Each row comes from the steps of one walk. Every step used is in the known rows, and no mark comes twice. Write the walk behind each row, first mark first.
In the rows, zero is written as 128.
Known rows
fosafu -> feku -> roza -> pidi -> zovo: [148 124 104 111 100 154  80 121 101  80  30 194  67 138 114 166 136 143
 109 146 155]
pidi -> zovo -> feku -> roza -> patisav: [136  82  96 139 153 134  66 127 110  94  82 177  90 128 158 167 124 162
  98 152 160]
fosafu -> pidi: [137 146 127 107 115 161  98 133 117 106 122 121 137 135 102 131 138 132
 136 123 135]
feku -> roza -> patisav: [112 105 111 104 158 120 104 117 135  78 116 191 114 125 169 108 123 139
 130 150 145]
pidi -> fosafu -> feku: [124 109 127 135 125 147  98 123 115 135  91  71  92 148 113 166 144 136
 108 141 131]
roza -> patisav -> fosafu: [110  99 128 117 199 127  88 147 125 130 131 120 120 133 161 106 142 127
 122 144 127]
feku -> roza -> patisav -> fosafu -> pidi -> zovo: [132 104 106 122 158 145  12 164 124  87  92 159  68 163 156 137 143 169
 138 170 141]
feku -> roza: [118 125 117 119 109  96 114 127 136  96 122 165  91 143 145 124 130 135
 138 138 125]
fosafu -> feku -> roza -> patisav: [117  94 109  97 143 141 105  92 110  79  93 172 107 124 136 130 131 124
 125 156 155]
patisav -> fosafu -> feku: [122 105 130 124 147 129  98 142 103 148 106  77  87 155 102 140 156 118
 116 138 121]
fosafu -> pidi -> zovo -> feku: [163 124 114 142 114 177  61 148  98 120  90 113 109 137  90 188 136 163
 104 127 148]
roza -> pidi -> zovo -> feku: [163 120 117 132 134 161  91 138  90 122  58 157 102 120 111 172 134 147
  73 118 151]
fosafu -> pidi -> zovo -> feku -> roza -> patisav: [149 102  98 120 143 166  37 130 103  68  79 172  95 132 129 169 133 171
 107 148 163]
fosafu -> patisav -> roza -> pidi -> zovo -> feku: [153 137 120 152 187 160  30 169  70 119  41 129 132 135  77 175 130 178
  68 132 163]
zovo -> pidi: [132 150 127 115 136 147 106 135 109 134 117 118 125 146  96 145 147 126
 109 114 154]
zovo -> feku -> roza -> patisav: [119  90 107 107 163 119  99 110 109  82 107 171 109 118 147 134 136 140
  99 134 150]
patisav -> roza -> pidi -> fosafu: [125 134 142 128 177 135  59 160 117 127  78  99 126 153 139 128 145 147
 101 146 120]
roza -> feku: [131 128 117 133 111 138 142 118  96 127 116 139 122 131  99 111 131 110
  88 122 129]
pidi -> fosafu -> patisav: [122 143 124 142 143 135  75 146 123 126  99  88 102 143 112 153 128 171
 107 121 146]

Which walk is each row?
[103  96 116 112 181  97  73 146 132 100 123 158  81 150 174 104 147 135
 133 160 128]	feku -> roza -> patisav -> fosafu
[120 137 124 166 167 133  54 154  87 137  94  72 118 162  84 132 134 163
  74 143 132]	pidi -> fosafu -> patisav -> roza -> feku
[116 156 132 150 187 139  19 173  98 138  95  48 119 176  82 167 148 174
  89 131 159]	zovo -> pidi -> fosafu -> patisav -> roza
[115  85 122 111 187 150  89 132  99 130 107 101 113 134 121 124 154 115
 116 154 137]	roza -> patisav -> fosafu -> feku
[146 103 103 150 107 110  77 143 112 108  85 156  59 150 133 182 131 167
 104 145 139]	pidi -> zovo -> feku -> roza
[124 145 131 144 180 127  68 158 110 129 117  98 154 141  97 129 126 156
 121 139 144]	fosafu -> patisav -> roza
[146  92 113 130 188 177  24 172  90 126  90 104 101 142 117 170 151 160
  94 147 148]	roza -> patisav -> fosafu -> pidi -> zovo -> feku
[113 104 108  99 150 161  50 113 102  95  67 124  76 158 126 169 159 141
  95 148 170]	zovo -> pidi -> fosafu -> feku -> roza -> patisav
[116 137 132 160 182 124  35 167 120 138 108  59 128 161 111 151 128 176
 108 149 136]	pidi -> fosafu -> patisav -> roza
[122 141 130 132 136 143  74 149 122 145 104  76  92 162 113 163 151 148
 100 123 146]	zovo -> pidi -> fosafu
[119 162 123 131 146 150  52 152 106 134  88  77  95 159  88 170 143 166
  85 112 171]	zovo -> pidi -> fosafu -> patisav
[157 141 118 141 105 174  65 146 123 115  98 131 117 143 112 164 125 160
 133 142 142]	fosafu -> pidi -> zovo
[129 144 121 151 162 137  86 143  80 124 102 111 144 145  73 114 128 140
  85 132 140]	fosafu -> patisav -> roza -> feku
[111 104 116 123 103 120  81 124 120 103  82 111  50 165 129 160 145 149
 123 150 129]	pidi -> fosafu -> feku -> roza
[130 164 132 120 187 138  65 152  97 106  72 142 158 130  89 120 131 148
 102 125 152]	fosafu -> patisav -> roza -> pidi
[118 158 125 155 167 147  32 163  69 140  80  59 107 183  59 146 152 161
  54 128 158]	zovo -> pidi -> fosafu -> patisav -> roza -> feku
[125 131 126 122 123 170  74 129  95 143  78  63  86 163  85 183 161 138
  92 127 158]	zovo -> pidi -> fosafu -> feku
[118 126 112 115 103 136  59 128 103 107  67 100  45 179  98 177 158 148
 104 138 155]	zovo -> pidi -> fosafu -> feku -> roza
[124 109 113 118 120  98 109 126 109 103 113 150  77 141 120 147 139 140
 109 122 133]	zovo -> feku -> roza
[116 110 113  94 167 125  44 150 125  78 111 154  91 155 145 109 156 139
 137 149 134]	feku -> roza -> patisav -> fosafu -> pidi
[120 155 116 100 134 117  58 140 120  76  51 168  59 143 128 132 137 164
  95 118 157]	feku -> roza -> pidi -> fosafu -> patisav
[128 124 128 152 145 128 107 140  94 135 118 108 147 149 101 110 134 119
  96 149 120]	patisav -> roza -> feku
[144 110 108 137 122 116  20 177 103 108  82 120  33 184 109 178 161 177
 109 142 129]	patisav -> fosafu -> pidi -> zovo -> feku -> roza
